Each row was made from one path, in order. Every step used is in the known rows, and no mark comes twice. Write each row's path.
In the rows, 128 means zero.
Known rows:
kupum -> zofol -> vizi -> lele -> memiz -> zozek: [ 82 154 112 122 120 136 141 170  97  94 168  93 133 122  81 147 135 119
 178 132 115 150 130 130 136 161 144 147  88 127 125  80 124 130 146 126
 170 145 188 176 115 143 122 144  99 172 165]
lele -> vizi -> zofol -> memiz -> zozek -> kupum: [119 155  95 138 131 189 141 140 140 104 137 101  71 108  77 148 115 133
 175 115 126 103 137 127 125  82 136 153 110 106 152 104 120 118 128 221
 142 153 148 133 150 133 115 100 126 170 180]
zozek -> memiz -> zofol: [ 91 173 143 121 117 121 148 151  98 128 113  90 168 113  67 146  96  98
 173 165 122 154 138 132 140 157 140 118 124 136 100  93 111 118 148 166
 142 143 151 182 136 143  96 142 162 147 154]
tasevut -> kupum -> zozek -> vizi -> zofol -> memiz: [131 158 111 134 126 203 167 151 128 105 124 131  39 136  76 150  93 155
 170 120 115  52 131 125 116 125 140 142  98 115 141  98 136 115 133 209
 154 170 143 124 154 139  84 108 105 177 141]
zozek -> vizi -> zofol -> memiz: [125 158 111 135 116 187 140 141 140 118 106 133  94 134  72 153  91 139
 164 139 113  54 138 133 121 104 141 133  98 124 150  99 122 118 133 236
 139 154 121 146 127 129 101 113 114 168 153]
zozek -> kupum: [ 79 163 111 122 122 135 117 154 110 109 128  78 131 117  64 148 113 129
 174 118 128 126 142 136 131 130 141 137 116 122 113  89 130 115 146 170
 138 139 155 167 118 150 107 116 174 130 170]
kupum -> zofol: [ 89 170 119 136 118 140 126 176  98 110 112 100 116 130  72 150 101 114
 169 157 124 121 138 130 133 156 141 137  96 127 129 103 124 119 156 152
 130 140 153 169  97 157 113 138 130 147 159]
vizi -> lele: [ 76 167 106 124 104 139 116 173 113 106 137 101 165 127  67 152 113 112
 185 143 131 149 138 144 131 168 141 132 111 137  93  93 130 118 160 165
 147 156 160 189 124 145 105 129 144 136 153]
kupum -> zofol -> vizi -> lele -> memiz: [ 82 154 122 120 118 129 125 168 102  95 159  98 158 136  83 149 134 113
 166 138 121 145 135 130 130 174 143 136  80 127 140  89 125 130 168 142
 171 140 179 199  99 153 133 147 117 159 159]
zofol -> kupum -> zozek -> memiz: [105 160 117 124 116 130 144 153 105 110 132 123 123 123  70 151 111 134
 152 145 112 142 142 124 126 163 150 148 103 118 170  95 140 117 138 124
 158 152 141 136 143 147  96 130 174 152 155]
zofol -> memiz -> lele -> kupum -> zozek: [ 90 165 120 120 114 168 105 170 116  87 145 124  80 144  80 152 112 130
 179 146 126  81 130 124 121 150 156 141  70 129 169  82 133 121 155 144
 159 151 170 153 168 140 101 125 157 161 146]
tasevut -> kupum -> zozek -> memiz -> zofol -> vizi: [101 157 141 115 131 136 176 156  89  88 152  97 111 114  78 138 106 117
 174 133 120 165 137 128 129 171 143 123 113 124 104  86 128 120 144 165
 177 155 176 164 155 158  74 137 152 180 134]
zofol -> vizi -> lele -> kupum: [ 73 152 109 106 108 135 105 171 124  90 176  96 134 133  78 147 128 116
 166 127 127 146 140 143 137 152 145 126  88 127 130  80 127 121 168 142
 173 149 176 189 130 145 102 130 160 136 150]
memiz -> zozek: [ 84 170 100 128 118 146 138 173 111 114 114  98  94 114  64 146 100 118
 188 136 122 147 133 143 139 128 146 137 119 124  79  87 127 117 129 152
 124 150 150 145 134 144  97 122 126 171 166]
zofol -> memiz -> lele: [ 88 173 115 131 108 161 108 165 119  99 127 120 129 135  76 151  96 118
 190 163 128 119 132 138 113 132 154 130  95 136 121  95 132 121 149 248
 134 153 141 168 134 139  98 124 151 167 149]
tasevut -> kupum -> zozek -> memiz -> lele: [ 83 173 130 117 119 163 141 156  90  92 145  97 116 121  62 148 109 118
 200 136 117 152 115 129 125 189 156 133 115 128  88  85 154 118 147 129
 169 169 181 165 170 154  77 130 164 144 137]
kupum -> zofol -> memiz -> zozek -> vizi: [115 159 102 148 117 174 161 164 112 117 112 125  78 123  75 147  96 140
 170 154 116  40 134 122 122 137 149 147  84 129 153  98 121 118 114 201
 149 143 151 136 128 131  93 124 107 175 150]
kupum -> zozek -> vizi -> zofol: [117 160 109 120 124 175 139 141 122 109 114 115  67 133  67 151 113 139
 172 100 110  48 132 126 133 133 140 149 104 121 137  94 133 118 132 133
 161 146 135 126 131 143  97 119  93 155 155]
kupum -> zofol -> vizi: [ 99 159 120 131 124 131 131 171 101  84 141  96 110 130  84 145 110 116
 168 140 122 130 143 133 129 143 145 129  86 123 142  98 129 125 148 189
 151 130 152 168  91 165 108 140 121 174 153]
kupum -> zozek -> vizi -> zofol -> memiz -> lele: [121 161 109 126 117 196 125 138 129  97 132 137  76 140  77 154 106 145
 183 127 113  23 128 125 113 134 153 147  82 128 151  94 138 123 130 223
 168 153 131 129 156 130  93 120 103 169 143]
memiz -> lele -> kupum -> zofol: [ 66 175 127 118 112 148  94 166 103 107 138  97 108 137  73 153 112 109
 175 163 127  94 126 128 135 167 145 135  76 131 142  92 125 122 161 124
 151 141 177 178 137 152 120 143 157 118 154]
lele -> kupum -> zofol -> memiz -> zozek -> vizi: [106 157 105 135 117 177 149 164 116 125 125 122  58 124  72 148 103 140
 157 160 118  36 130 120 130 140 148 145  71 127 182  92 110 117 124 154
 156 144 171 142 152 128 100 124 121 157 152]
tasevut -> kupum -> zozek -> memiz -> zofol: [ 96 171 141 117 129 140 175 158  86 113 124  93 114 112  68 143  96 115
 176 143 122 150 131 123 133 183 137 128 123 128  88  90 125 116 147 125
 159 162 176 160 160 150  81 136 159 156 137]
lele -> vizi -> zofol -> memiz: [123 162 110 141 125 190 130 149 146 111 120 128  98 138  80 149 102 113
 169 138 124 116 139 134 123  98 139 140  93 113 155 110 117 118 150 228
 132 153 136 157 124 147 120 113 104 177 168]
vizi -> zofol -> memiz -> zozek -> kupum: [121 157 102 138 125 176 145 146 128 103 136  89  63 101  76 154  99 145
 172 132 121  89 135 127 127  69 132 142 123 115 137  88 128 118 129 209
 126 157 134 128 147 118 103 108 150 164 174]
muzo -> tasevut -> kupum -> zofol -> vizi: [ 85 167 138 131 116 171 139 166  91  63 159  88  93 115  73 143 101 120
 166 146 123 143 138 138 122 132 145 133  92 117  80 102 140 123 151 186
 151 149 169 162 108 170  94 138 145 192 136]
muzo -> tasevut -> kupum -> zofol -> memiz: [ 95 175 138 152 111 192 143 171  99  82 138 107  92 116  70 148  83 128
 164 178 129 116 137 128 113 127 143 140  85 123 101 108 135 118 153 193
 126 160 159 157 126 151  99 128 162 189 134]
vizi -> lele -> memiz -> zofol: [ 63 168 132 107 115 129 121 163 108 133 122  97 188 134  72 150 117 102
 176 151 127 167 137 134 135 183 129 137 105 141  85  82 101 121 165 154
 150 143 172 206 131 136 129 142 133 138 167]
tasevut -> muzo: [ 77 172 102 130 113 145 105 187 120 118 111 101 122 137  72 148 103 104
 173 134 120 143 142 138 127 136 136 129  92 126 123 104 121 118 144 128
 118 141 134 152 112 152 127 124 160 157 180]
kupum -> zozek: [ 93 168 112 125 122 142 129 173 104 100 117 107  93 132  72 148 112 123
 180 127 121 121 137 131 132 149 147 145 100 125 122  88 137 118 147 122
 145 145 150 142 120 158  98 122 125 164 160]
zozek -> kupum -> zofol -> memiz: [109 158 121 147 121 149 134 161 103 101 139  90 111 123  77 152 103 138
 159 161 130  82 145 115 119 133 138 142  88 123 181 103 127 121 153 191
 135 140 154 163 114 142 110 122 172 139 159]
tasevut -> kupum: [ 80 174 115 125 119 158 141 177 110 112 108  96 106 125  62 146  94 120
 184 131 127 163 133 144 126 145 142 126 121 122  68  93 135 112 154 178
 126 164 158 171 133 159  92 120 157 156 152]

Which path is each row?
[ 78 173 140 117 111 147 110 153  97 110 148  91 137 123  67 152 115 105
 169 170 115 109 120 119 139 178 151 131  81 134 145  93 130 124 159  90
 167 148 190 182 152 143 111 147 188 102 149] => zozek -> memiz -> lele -> kupum -> zofol
[ 76 176 129 127 117 176 138 166  99  78 142  95  78 118  62 145 103 127
 180 131 122 142 133 136 122 143 148 149 101 118  60  92 150 116 149 112
 143 162 168 136 143 160  87 120 151 182 142] => muzo -> tasevut -> kupum -> zozek
[ 78 162  95 123 123 141 134 160 106 109 134  71 101 101  65 147 112 132
 185 119 125 127 135 135 136 117 141 145 128 120  93  84 129 117 130 160
 138 145 160 144 139 139  97 114 157 144 174] => memiz -> zozek -> kupum
[ 83 174 123 138 122 156 146 181  94 109 116  96  90 127  66 148  93 117
 176 155 129 148 132 130 129 162 137 133 103 122  98 100 133 115 154 164
 129 158 166 169 119 161 101 132 143 146 149] => tasevut -> kupum -> zofol
[ 68 156  90 110 103 166 129 159 125 125 144 105 112 119  59 148 124 130
 180 125 123  88 128 140 141 172 148 144  98 134 106  79 119 115 131 109
 177 156 180 159 162 123  92 121 130 123 156] => memiz -> zozek -> vizi -> lele -> kupum
[ 82 158 110 112 115 156 135 154 108 121 139 118 149 143  67 147 140 134
 174 112 116  95 129 124 130 201 147 160  87 133 123  83 130 121 146  91
 185 148 177 165 127 140 117 124 100 136 157] => kupum -> zozek -> vizi -> lele -> memiz
[ 94 165 141 108 124 128 147 155  97 120 134  95 112 119  68 147 109 108
 159 155 117 123 135 119 147 174 139 133  97 130 152  85 107 118 154  65
 165 141 181 164 166 142  96 140 165 132 152] => lele -> kupum -> zozek -> memiz -> zofol
[ 98 163 106 111 126 181 153 140 126 142 106 111  80 122  63 150 109 134
 170 108 101  85 120 133 140 108 138 150 116 118  94  81 115 120 119 130
 150 150 149 133 141 131 123 117  76 164 180] => lele -> memiz -> zozek -> vizi -> zofol
[118 159 103 129 127 172 120 145 136 104 129 143  83 140  81 151 120 131
 154 113 118 122 146 131 121 130 135 167  89 102 174 110 129 117 137 161
 157 149 132 118 130 158 121 120 108 174 173] => lele -> vizi -> zofol -> kupum -> zozek
[ 74 163 126 111 116 139  98 164 107  81 163  97 100 136  83 149 121 113
 170 142 126 113 131 130 132 150 153 128  65 125 152  89 127 127 156 150
 173 137 179 176 134 159 110 146 148 144 147] => memiz -> lele -> kupum -> zofol -> vizi
[ 72 170 117 107 116 154  94 168 111  96 148 102  87 138  71 150 121 118
 183 130 124 106 127 130 134 166 153 144  84 128 133  82 137 121 157  88
 168 146 180 152 160 151 100 129 148 136 152] => memiz -> lele -> kupum -> zozek
[ 88 169 123 119 122 161 126 141 106  97 147 113 151 127  73 143 131 100
 196 126 116 147 125 127 129 189 163 150  91 126 125 101 142 122 144 117
 186 150 184 161 149 162 100 129 130 147 153] => kupum -> zozek -> memiz -> lele -> vizi
[101 163 103 142 115 160 145 178 120 110 120 115  82 117  76 148  92 126
 182 150 121 122 136 137 125 112 148 135 106 127 118  91 122 117 129 207
 123 154 140 143 135 131  92 116 131 195 160] => zofol -> memiz -> zozek
[ 87 170 113 135 115 175 107 158 132  99 135 133 145 139  78 145 111 105
 195 146 133 135 135 138 109 147 158 148  82 127 129 109 125 120 146 252
 150 148 153 171 134 154 106 119 131 172 157] => zofol -> memiz -> lele -> vizi
[ 96 167 135 120 111 111 143 147 108 135 114 118 174 116  66 150  94 115
 148 171 122 164 148 133 127 161 136 130 121 130 125  96 111 116 135 197
 147 147 135 167 145 143 101 142 184 151 155] => zozek -> memiz -> zofol -> kupum
[ 82 153 107 119 110 132 117 167 118  83 162 100 155 129  82 146 126 117
 181 123 126 155 142 148 128 157 145 126  99 130 105  91 133 123 157 193
 165 148 159 191 106 152  94 131 136 166 148] => zofol -> vizi -> lele
[ 92 163 107 119 125 174 155 160 105 109 118 116  75 131  62 143 105 140
 185 104 120  98 130 132 124 174 149 145 105 122  95  90 140 113 132 142
 167 159 168 139 148 159  77 115 120 154 141] => tasevut -> kupum -> zozek -> vizi
[ 79 181 135 138 111 179 135 168  91  87 132  89 101 115  63 147  92 116
 168 161 130 135 134 133 125 143 140 142  98 122  66 104 135 118 156 146
 131 155 169 162 115 162 102 134 158 164 142] => muzo -> tasevut -> kupum -> zofol
[ 71 160 102 108 104 159 113 157 126 126 145 106 142 133  61 149 124 125
 168 130 125  88 135 139 137 183 143 135  88 138 122  87 120 115 153 120
 176 151 177 181 148 133 100 122 144 101 149] => zozek -> vizi -> lele -> kupum
[ 65 166 124 109 107 121 118 159 115 137 126 126 194 139  71 154 116 118
 150 158 130 168 145 135 123 180 129 146 105 133 115  86 104 121 151 186
 156 146 155 190 139 139 133 146 151 147 163] => vizi -> lele -> memiz -> zofol -> kupum
[ 56 174 121 104 108 153  87 165 117 110 133  98 114 137  67 152 111 110
 183 143 129 121 128 140 135 151 150 131  92 132 102  83 126 118 158 137
 150 148 172 176 153 145 105 130 166 126 156] => memiz -> lele -> kupum
[137 154 111 136 124 188 148 147 133 104 120 135  62 137  76 152 102 147
 165 127 112  30 137 122 122 118 142 146  88 122 179  99 131 119 133 190
 152 153 126 118 138 135  94 114  97 180 150] => kupum -> zozek -> vizi -> zofol -> memiz
[106 154 140 112 130 110 159 150  91  86 144  96 134 118  83 139 113 109
 168 136 114 142 142 126 135 163 145 124 106 129 136  86 120 125 140 166
 180 134 160 161 133 152  84 143 138 182 144] => kupum -> zozek -> memiz -> zofol -> vizi
[114 166 119 152 117 156 135 178 109 104 115 116 107 133  79 152  92 120
 163 173 127  97 140 122 121 138 142 136  80 129 167 106 123 120 155 197
 124 141 146 166 104 149 110 131 138 170 151] => kupum -> zofol -> memiz
[111 169 129 117 126 176 128 126 119  93 146 112 119 124  74 148 129 107
 191 123 111 117 122 123 131 156 151 153  96 119 133 105 140 123 149 130
 180 155 171 147 154 149 108 130 117 149 160] => kupum -> zozek -> memiz -> lele -> vizi -> zofol
[123 165 103 142 120 178 146 163 132 107 116 114  56 114  77 153  88 130
 176 145 117  99 132 135 129  74 138 135 116 120 132  92 123 119 131 204
 115 161 122 131 139 121 103 117 116 195 167] => vizi -> zofol -> memiz -> zozek
[ 93 166 123 138 116 156 109 155 102  86 144  93 125 122  78 154 108 134
 178 163 130  75 137 118 112 146 147 144  84 134 167  99 134 124 149 229
 150 140 157 171 130 141 107 132 174 136 152] => zozek -> kupum -> zofol -> memiz -> lele
[ 90 167 123 118 107 139 117 145 101  96 149 126 146 124  68 153 115 128
 171 146 114 139 132 127 118 181 157 149 100 127 143  90 149 122 138 144
 179 155 152 143 156 148  93 137 180 147 145] => zofol -> kupum -> zozek -> memiz -> lele
[104 167 112 129 127 172 124 150 140 115 113 113 103 133  74 148 112 106
 178 120 122 134 136 141 134 114 135 142 104 113 122 109 119 117 151 185
 140 149 142 160 118 159 122 117  98 156 175] => lele -> vizi -> zofol
[ 96 161 110 112 119 132 139 147 111 127 107 141 122 135  68 148 106 140
 153 133 123  74 152 129 121 178 138 153  97 126 143  92 113 116 116 203
 176 137 130 123 148 150  90 132 124 169 147] => memiz -> zofol -> kupum -> zozek -> vizi
[ 91 158 113 113 113 180 110 151 125 104 143 135  82 145  73 150 116 140
 176 135 122  37 129 124 121 165 162 149  61 131 169  82 130 120 139 168
 185 149 169 138 173 138  89 119 138 150 139] => zofol -> memiz -> lele -> kupum -> zozek -> vizi
[ 88 161 127 111 123 114 134 163 108  98 127  97 133 125  80 143 104 105
 173 138 128 151 150 145 130 133 139 121 108 129 105  90 108 122 142 234
 149 131 146 176 116 159  96 138 128 186 153] => memiz -> zofol -> vizi
[ 86 161 141 105 112 131 137 157 100 113 155  93 154 119  71 148 125 108
 166 154 123 125 132 120 146 212 135 133  95 139 147  81 114 118 165  59
 185 153 195 185 172 129  95 144 176 115 143] => vizi -> lele -> kupum -> zozek -> memiz -> zofol
[ 98 162 104 124 117 133 119 169 113 102 127 132 101 135  72 152 108 138
 154 132 119 127 147 130 122 151 145 152  97 117 156  96 137 116 137 143
 147 147 136 126 130 157 103 126 147 169 157] => zofol -> kupum -> zozek
[ 62 160 101 114 118 138 127 156 106 119 154  70 149 109  63 151 136 129
 182 114 123 154 127 130 136 151 138 154 117 127  96  73 125 121 146 105
 159 152 185 173 144 128 123 117 153 126 181] => vizi -> lele -> memiz -> zozek -> kupum
[ 92 152 118 126 129 127 126 155  97  80 157  73 111 118  80 147 123 131
 164 122 125 113 146 125 130 134 141 135  95 117 150  94 132 124 148 184
 163 129 167 164 100 162 106 133 157 144 162] => zozek -> kupum -> zofol -> vizi
[103 169 126 122 118 219 148 136 114  90 135 108  56 118  58 147 102 142
 170 109 112  71 128 132 123 120 140 149 104 114  71  97 144 116 131 134
 161 166 154 115 150 150  89 114 113 177 139] => muzo -> tasevut -> kupum -> zozek -> vizi -> zofol
[ 87 152  91 125 104 177 138 162 133 121 149 121 102 121  70 149 113 141
 171 139 124  69 130 134 128 156 147 141  84 135 146  83 115 116 131 156
 171 159 174 160 175 113  89 116 136 144 146] => zofol -> memiz -> zozek -> vizi -> lele -> kupum
[ 80 157 120 110 112 113 124 165 113  94 154  97 173 126  82 145 117 104
 177 141 135 151 149 146 130 172 136 120 104 140  93  90 112 123 153 229
 167 142 157 196 121 148  91 144 133 172 145] => memiz -> zofol -> vizi -> lele
[ 87 164 128 109 129 117 133 162 107 128 110 130 129 139  74 150 113 128
 146 141 119 143 147 123 126 168 132 159  93 120 146  84 109 120 140 149
 153 137 150 144 142 152 129 139 131 172 168] => lele -> memiz -> zofol -> kupum -> zozek
